What can hang from each mark
vusafu: doga pobe
gapod: ladi
fulitil: borovuz vusafu
konagod: kosag
ladi: gapod kedosuf kosag ralef
kosag: ladi
kodur: kedosuf ralef
lebe: kedosuf
zipap: levob
zuden: zipap
borovuz: fulitil
pobe: levob vusafu
levob: doga pobe zipap
doga: levob vusafu
kedosuf: ladi lebe vusafu
ralef: kodur

Every row comes from one small tree of marks. Brackets hold a mark, then the marks that hang from it, in alphabetical order. Every link used is in the known rows. Which tree was each row made from?
(in the rows, 128 means zero)
Known rows
(kodur (kedosuf vusafu) ralef): [124 155 128 143 121 163 141 131 130 136  79 114 125 140 132 138 121 130
  96 119 139 141 125 157 117 116 119  98  98 130 147 198 164 134 111 117
 121]
(borovuz (fulitil (vusafu doga (pobe (levob zipap))))): [138 159 129 141 147 130 163 163 120  99 185 113  91 166 138 152 101  69
 150 141 144 167 133 130 118 125 187 116 120 119 141  56 126  77 142 124
 130]
(lebe (kedosuf ladi)): [103 138 109 136 104 122 123 132 135 166  93 114 137 134 143 112 106 109
 108 158 129 123 124 166 157 122 150 106 131 135 120 117 171  98  84 154
 148]
(pobe (vusafu (doga levob))): [129 154 112 145 160 164 147 116 125 106 152 122 126 177 144 129  77 111
 148 121 122 163 156 153 135 135 147 111 104 146 149 101 127  81 127 134
 148]
(ladi gapod (kedosuf lebe vusafu) kosag ralef): [122 153 125 146 150  89 110 146 155  96 141 144 160  54  79 115 109 116
  96 161 100  81  89 140  97 184 134 103 193 134  75 148 133 147  97  99
 160]
(ladi (kedosuf (vusafu (pobe levob))) kosag ralef): [141 144 106 143 140 117 103 168 136 103 129 143 142  89  83 118 108 134
 125 149 116 101 107 143  85 185 144 116 140 150 118  99 133 146  93  85
 166]
(vusafu pobe): [123 137 102  81 130 128 167 162 129 130 124 114 121 147 140 145 104 111
 121 136 148 124 120 149 151 132 158 123  98 137 147  90 138 103 109 140
 157]
(zuden (zipap (levob doga pobe))): [115 167 126 102 142 105 139 120 122 121 125  91 120 184 124 121 141 123
 138 128 142 146 142 181 131 176 163 112  87 143 136  70 117  96 101 138
 133]
(vusafu (pobe levob)): [129 142 100  85 127 118 139 176 122 123 123 111 109 158 133 136  99 111
 134 140 148 141 127 142 133 152 166 110  58 123 158  90 134 113 100 137
 164]
(levob pobe zipap): [122 160 111 127 139 140 122 174 108 121 110 113 118 193 149 143 138 118
 138 117 166 145 122 151 165 152 166 121 137 139 157  37 103  71 108 132
 150]
(zipap (levob doga (pobe vusafu))): [138 162  98 129 132 128 113 152 115  78 139  96 135 214 138 118 112 124
 133 127 138 149 132 160 140 160 185 107  81 141 153  74 110 101  74 138
 144]
(fulitil borovuz): [116 138 127 148 108 161 191 122 147 125 109 117 114 171 138 144 110 112
 125 139 134 133 110 144 173 110 153 123 111 136 136 121 137  91 119 152
 149]
(konagod (kosag (ladi (kedosuf lebe vusafu)))): [117 148 120 155 134 139  95 133 170 129 101  86 140 111 115 138 155 108
 121 136 137 145 122  98 133 148 135 121 148 139 130 115 132  96  86 114
 145]
(levob (doga vusafu) zipap): [117 142  96 145 166 160  96 155 114 117 119 115 150 195 171 128 130 107
 148 123 159 154 111 166 144 132 181 117 118 142 147  50 110  57 122 115
 141]
(fulitil borovuz (vusafu (pobe (levob zipap)))): [141 152 129 171 108 150 178 176 127  80 115  99 100 180 141 143 119  92
 146 161 141 147 116 144 142 113 169 119  65 132 144  77 129  73 123 128
 151]
(konagod (kosag (ladi ralef))): [129 138 122 140 127 135 107 124 168 132 103  85 139 126 121 147 137 112
 107 141 122 146 139 113 127 155 155 132 150 132 150 127 121 105 103 108
 155]
(gapod (ladi (kedosuf lebe vusafu) ralef)): [107 148 118 133 147 133 134 156 125 133 108 107 134 100  94 135 122 111
 105 130 136 107 120 139 127 126 139 107 134 136  93 121 125  95 127 132
 135]
(zipap (levob pobe)): [138 161 117 117 106 121 129 144 120 108 134 112 127 181 122 131 117 121
 125 133 136 139 132 154 144 149 173  96  91 135 141  93 118 108  97 145
 153]
(fulitil borovuz (vusafu (doga levob))): [136 157 147 189 122 179 192 119 135  98 148 115 128 178 140 137 106  90
 154 157 119 159 149 166 145  80 163 109 107 152 127 120 130  45 158 140
 130]
(konagod (kosag (ladi gapod kedosuf (ralef kodur)))): [137 124 127 151 132 121 106 130 182 122 108  97 158 101 110 160 142 126
 101 131 111 137 124 111 111 168 144 123 201 130 121 145 122 106  85  94
 157]
(ralef (kodur kedosuf)): [131 126 123 119 121 150 177 140 166 143 100 104 136 158 133 164 137 145
 120  96 126 154 118 137 154 124 130  97 140 134 135 152 151  96  97 124
 133]
(kodur kedosuf): [109 149 114 122 119 153 158 115 152 156  97 109 134 161 138 146 122 128
 118 116 124 142 123 151 161 110 134 105 118 128 143 159 143 103  99 134
 138]
(doga (vusafu (pobe levob))): [139 147 112 122 154 149 125 165 122 109 128 133 119 157 148 130 103 109
 134 134 130 149 111 151 120 129 163 106  52 124 144 102 120 102 135 129
 156]
(kedosuf (vusafu doga)): [126 151 120 142 138 160 152 120 123 126 148 140 125 138 124 126 102  97
 141 133 147 145 142 154 117 138 156 129 115 142 138  87 162  90 134 135
 129]
(kedosuf ladi lebe): [ 81 163 108  79 148 111 130 163 149 141  96 100 112 128 117 104 114 101
 102 151 135 115 131 144 167 129 125  83 104 126 102 145 147 108 105 157
 139]
(kedosuf lebe vusafu): [110 162 128 127 146 135 128 156 139 119 119 113 116 119 117 111 126  92
 124 139 146 131 112 125 146 138 145 106  88 131 120 107 153 106 116 148
 132]
(gapod (ladi kedosuf (ralef kodur))): [123 120 115 129 139 137 159 153 140 142 107 107 144 121 105 165 124 139
 105 108 128 119 124 144 131 127 142 105 170 137 102 124 118  85 122 123
 141]
(kodur (kedosuf lebe)): [ 93 161 117 103 125 135 155 131 155 153  95  90 126 146 126 137 133 117
 114 124 131 135 117 141 169 111 126  90 104 125 130 174 139 104  95 139
 134]
(pobe (levob doga zipap) vusafu): [124 150  85 158 155 140  85 164 117  89 114  94 113 216 153 117 103 113
 159 120 150 174 128 138 129 180 176 111  67 122 176  47 115  94  76 117
 158]
(kosag (ladi gapod (ralef kodur))): [137 112 127 118 137  95 133 124 152 140 117 101 141 120 114 158 117 106
  94 142 134 118 125 123 118 152 163 116 174 134 128 154 122 125 121 109
 156]
(gapod ladi): [115 138 107 109 128 140 174 134 125 149 117  99 130 156 143 156 109 112
 111 124 147 137 128 145 162 106 151 113 115 127 128 103 130  80 137 161
 139]
(fulitil borovuz (vusafu pobe)): [136 146 132 164 112 159 211 156 143  89 119 106 113 166 141 147 116  96
 129 159 130 131 111 151 158  89 163 128  90 139 132 104 136  74 129 140
 140]
(borovuz (fulitil vusafu)): [131 151 142 171 151 145 165 133 157 115 163 123 104 157 139 145 110  82
 128 131 116 155 110 121 153 100 181 111 150 112 126  96 127  89 136 145
 124]
(konagod (kosag (ladi gapod kedosuf))): [125 136 116 150 128 126 107 113 174 132 110  99 156 117 127 153 136 114
 110 137 123 142 121 112 132 151 144 125 182 127 129 131 125  99  84 115
 158]
(doga levob vusafu): [143 152 140 152 175 178  97 136 127 119 136 144 149 162 162 121 106 112
 147 125 107 163 126 154 141 100 154  84  85 147 126 120 110  76 164 136
 151]
(lebe kedosuf): [113 131 115 155  97 129 137 118 136 165 108 113 142 141 148 129 114 108
 120 147 133 135 112 158 160 124 168 113 132 133 138 103 156  89  86 149
 151]
(lebe (kedosuf (ladi gapod))): [107 139 113 133 107 106 125 128 135 155 103 122 146 122 147 114  96 102
  97 166 122 117 118 169 148 131 152 106 149 125 107 130 173 106  84 155
 151]

Which tree is each row?
[140 170 147 164 163 150 147 152 120  99 188 120 107 182 148 146 113  76
 154 130 134 174 140 137 139 108 184 110 154 136 132  59 108  57 155 133
 120] -> (borovuz (fulitil (vusafu (doga (levob pobe zipap)))))
[128 156 111 149 157 162 136 126 114 104 149 118 124 184 149 133  83 107
 155 120 135 166 157 151 134 144 147 111 109 150 152  76 125  72 129 124
 153] -> (pobe (vusafu (doga (levob zipap))))
[143 158 137 158 121 165 194 157 109  82 151 105 121 178 148 147 107  84
 159 163 143 152 148 165 136  93 164 120  92 163 133  78 130  39 158 125
 140] -> (fulitil borovuz (vusafu (doga (levob zipap)) pobe))
[ 95 168 114  80 125  98 144 149 145 132  81  91 132 112 123 126 110 126
  60 153 124 112 122 165 128 128  89  63 124 120 104 252 159 156  98 121
 132] -> (kodur (kedosuf (ladi gapod kosag) lebe) ralef)
[133 151 127 155 111 161 230 141 129  91 146 108 114 166 135 149 104  89
 139 163 138 139 137 168 139  90 165 133 100 146 134 102 139  58 145 135
 132] -> (fulitil borovuz (vusafu doga pobe))
[141 132 132 134 121 123 122 126 181 122 102  81 152 115 123 164 142 123
  94 132 109 148 132 112 115 161 140 124 175 126 134 168 133 113  93  97
 148] -> (konagod (kosag (ladi gapod (ralef (kodur kedosuf)))))
[133 133 123 127 114 120 120 180 121 128  98 118 134  98 125 112 110 110
 104 160 130 113 122 159 112 151 149 123 122 151 110 102 189 115  92 124
 141] -> (lebe (kedosuf (ladi (ralef kodur)) (vusafu pobe)))
[140 147 100 109 129 129 115 148 115  98 146 110 149 178 142 123 108 110
 132 143 138 142 121 168 122 135 186  99  64 141 137  92 125  98 107 129
 148] -> (zipap (levob (doga (vusafu pobe))))
[127 151 136 191 112 173 216 113 144 103 140 115 118 173 131 143 110  91
 140 155 126 147 138 166 146  87 164 124 119 139 130 119 136  54 146 141
 127] -> (fulitil borovuz (vusafu doga))
[141 168 110 131 118 131 142 134 111  86 152 111 120 193 123 129  99 118
 132 129 133 149 146 159 128 159 166 105  87 139 148  86 117 103 100 138
 150] -> (zipap (levob (pobe (vusafu doga))))
[141 162 108 128 137 137 102 152 110  90 143 112 147 203 142 118 125 120
 134 132 138 149 123 172 132 140 191  99  79 141 141  84 104  91 103 137
 138] -> (zipap (levob (doga vusafu) pobe))
[138 114 129 153 147 107 107 128 151 133 114 121 150  94  95 149 128 111
 104 136 133 107 114 119  98 157 152 119 194 146 109 143 130 127 108  94
 151] -> (kosag (ladi gapod (kedosuf vusafu) (ralef kodur)))
[132 150 111  68 143 139 159 151 101 126 169 119 134 155 142 142  85 101
 152 142 150 147 167 168 126 126 159 112  93 162 145  88 134  71 142 133
 150] -> (vusafu (doga levob) pobe)
[139 141 121 164 145 108 112 130 153 100 143 163 167  68  91 122  99 128
 101 153  94  87  93 151  88 184 142 117 209 138  89 134 138 146 100  95
 164] -> (ladi gapod (kedosuf vusafu) kosag ralef)
[132 144 113 142 100 128 130 144 101 134 136 119 128 129 136 120 100  92
 140 160 153 144 133 162 107 146 172 129  84 143 145  71 178  94  97 135
 143] -> (lebe (kedosuf (vusafu doga (pobe levob))))
[117 169 123  98 124 129 130 180 117 118  82  85 104 127 118 130 125 115
  98 135 154 137 124 145 108 131 117  83  41 125 143 198 160 144 101 115
 125] -> (kodur (kedosuf lebe (vusafu (pobe levob))) ralef)
[153 121 127 117 130  92 158 144 168 101 146 132 158  99 111 151 101 135
  89 143  95 111 105 147 106 187 149 106 201 128 106 149 135 140 113 102
 163] -> (ladi gapod kosag (ralef kodur))
[116 134 121 148 148 115 120 124 155 130 123 152 156  93  97 135  99 124
 100 137  99  90 110 160 116 158 158 109 203 120  96 157 116 120  94 113
 167] -> (ladi gapod kedosuf ralef)
[127 134 112 144 139  95 126 122 161 117 140 152 170  82  94 135  97 135
  96 151  90  85  97 158 108 176 144 107 221 131  92 150 117 139  94  98
 175] -> (ladi gapod kedosuf kosag ralef)
[124 149 102 118 105 115 138 151 108 132 132 123 140 108 135 107  93 100
 118 178 144 120 132 173 112 144 141 127 121 160 117  82 196 108 100 131
 139] -> (lebe (kedosuf (ladi kosag) (vusafu doga pobe)))
[111 150 103 127 135 123 151 149 131 128 124 103 144 109 112 140 125 119
 114 135 145 117 103 131 142 125 122 102 137 145  95  99 136  99 120 137
 136] -> (gapod (ladi (kedosuf lebe vusafu) kosag))
[110 129 117 114 143 123 156 166 143 139 105  92 137 110  96 158 133 130
 102 114 133 114 120 135 138 128 137  93 158 135  92 136 115  86 119 126
 138] -> (gapod (ladi (kedosuf lebe) (ralef kodur)))
[ 97 174 126 107 144 135 117 156 144 132  81 104 120 109 102 103 123 112
  98 143 119 113 131 147 130 131 111  96  99 135 103 182 166 130 105 124
 123] -> (kodur (kedosuf (ladi ralef) lebe vusafu))
[ 84 162 115  81 154 106 117 170 147 135  94 104 114 109  97 100 109 104
  91 157 121 100 137 150 146 143 132  86 114 126  97 162 138 121 110 140
 145] -> (kedosuf (ladi ralef) lebe)
[125 143 130 115 129 147 174 149 154 126 118  99 128 135 117 150 140 124
 127 106 139 155 128 134 131 132 123  98 123 141 122 151 165  91 109 120
 115] -> (ralef (kodur (kedosuf lebe (vusafu doga))))
[108 138 107 118 145 112 112 143 133 148 105  94 127 115 106 135 139  94
 123 146 170 111 114 110 136 126 142 114 122 157 126 109 129 111 102 118
 147] -> (kosag (ladi (kedosuf lebe (vusafu pobe))))
[116 144  91 127 138 128  82 165 118 125 114  98 125 200 146 122 120 108
 158 130 164 165 131 148 135 168 186 103  83 123 167  56 118  84  87 124
 154] -> (pobe (levob doga zipap))
[107 167 131 124 125 145 137 147 133 132  78  94 117 125 121 130 131 118
  91 127 145 135 120 147 125 117 112  83  82 127 134 212 160 134 108 121
 117] -> (kodur (kedosuf lebe vusafu) ralef)
[111 151 120 127 156 123 110 177 135 115 111 127 129  80  79 116 123 112
 116 141 129  89 109 138 112 155 145 112 132 145 101 119 130 119  96 107
 150] -> (ladi (kedosuf lebe (vusafu pobe)) ralef)
[129 145 122 153 113 101 105 139 131 126 115 136 153  85 125  98  92 104
  92 182 108 103 112 166 108 162 147 118 157 139  97 124 186 136  94 128
 149] -> (lebe (kedosuf (ladi gapod kosag ralef) vusafu))
[140 132 132 136 126 160 165 145 160 128 103 112 134 146 131 155 139 139
 125  97 129 155 115 131 138 131 129 106 130 139 132 138 166 101 103 120
 124] -> (ralef (kodur (kedosuf vusafu)))
[115 148 102  96 136  99 141 138 153 123 125 134 144 120 134 118  85 117
  92 161 112 108 118 159 141 152 126 100 160 126 101 140 157 134 108 142
 156] -> (kedosuf (ladi gapod kosag))
[141 123 133 130 135 108 128 122 150 135 109 101 143 115 112 155 125 108
  95 138 131 121 124 121 105 147 150 120 163 141 126 167 140 133 119 100
 143] -> (kosag (ladi gapod (ralef (kodur (kedosuf vusafu)))))
[124 139 110 124 145 139 145 161 113 129 114 118 136 107 106 146 110 119
 108 128 139 105 123 148 117 128 146 125 132 144 106  97 131  98 128 125
 141] -> (gapod (ladi (kedosuf (vusafu pobe)) ralef))
[143 155 137 156 173 176  80 151 110 115 130 138 147 172 170 127 116 107
 159 124 127 168 126 151 139 115 153  85  92 152 131  81 105  61 165 121
 157] -> (doga (levob zipap) vusafu)
[102 171 126 101 157 106 114 168 139 107 113 123 121  93 116  92 102  83
  96 162 130 108 118 138 132 148 124  97 109 122  82 140 175 127 112 155
 132] -> (kedosuf (ladi gapod) lebe vusafu)
[127 157 103 132 177 162 108 167 118 103 129 120 146 209 165 118 134 124
 135 118 143 151 113 177 152 123 188 123 112 141 149  78  90  69 112 141
 125] -> (levob (doga vusafu) pobe)
[123 134 123  99 149 108 136 160 156 120 109 131 136 109 114 127  95 122
  85 141 103 107 131 157 121 160 139 100 168 122  93 162 152 126 111 128
 150] -> (kedosuf (ladi gapod (ralef kodur)))
[149 169 139 151 181 176  75 175  95  99 131 136 142 194 173 126 128 114
 159 119 133 170 127 158 144 121 160  92  96 158 137  62  85  55 161 125
 151] -> (doga (levob pobe zipap) vusafu)
[106 168 125 124 131 146 141 137 147 136  98 101 124 132 122 125 135 109
 119 127 134 137 114 134 149 119 123 101  91 133 126 156 158 111 102 135
 124] -> (kodur (kedosuf lebe vusafu))
[117 161 120  92 144 124 142 185 125 107 124 106 110 113 119 118 120  88
 122 147 157 121 111 127 139 140 146 116  68 140 124  91 156 110 113 143
 137] -> (kedosuf lebe (vusafu pobe))
[129 149 127 157 155 140 118 117 130 117 157 162 161 107 119 127  94 106
 138 134 121 126 128 157 106 142 146 108 173 142  97 118 146  91 116 127
 146] -> (ladi gapod (kedosuf (vusafu (doga levob))))
[120 136 112 153 127 143 106 117 173 142  99  91 146 129 124 151 147 120
 121 129 130 148 127 109 141 142 141 124 164 136 141 117 122  92  84 113
 154] -> (konagod (kosag (ladi kedosuf)))
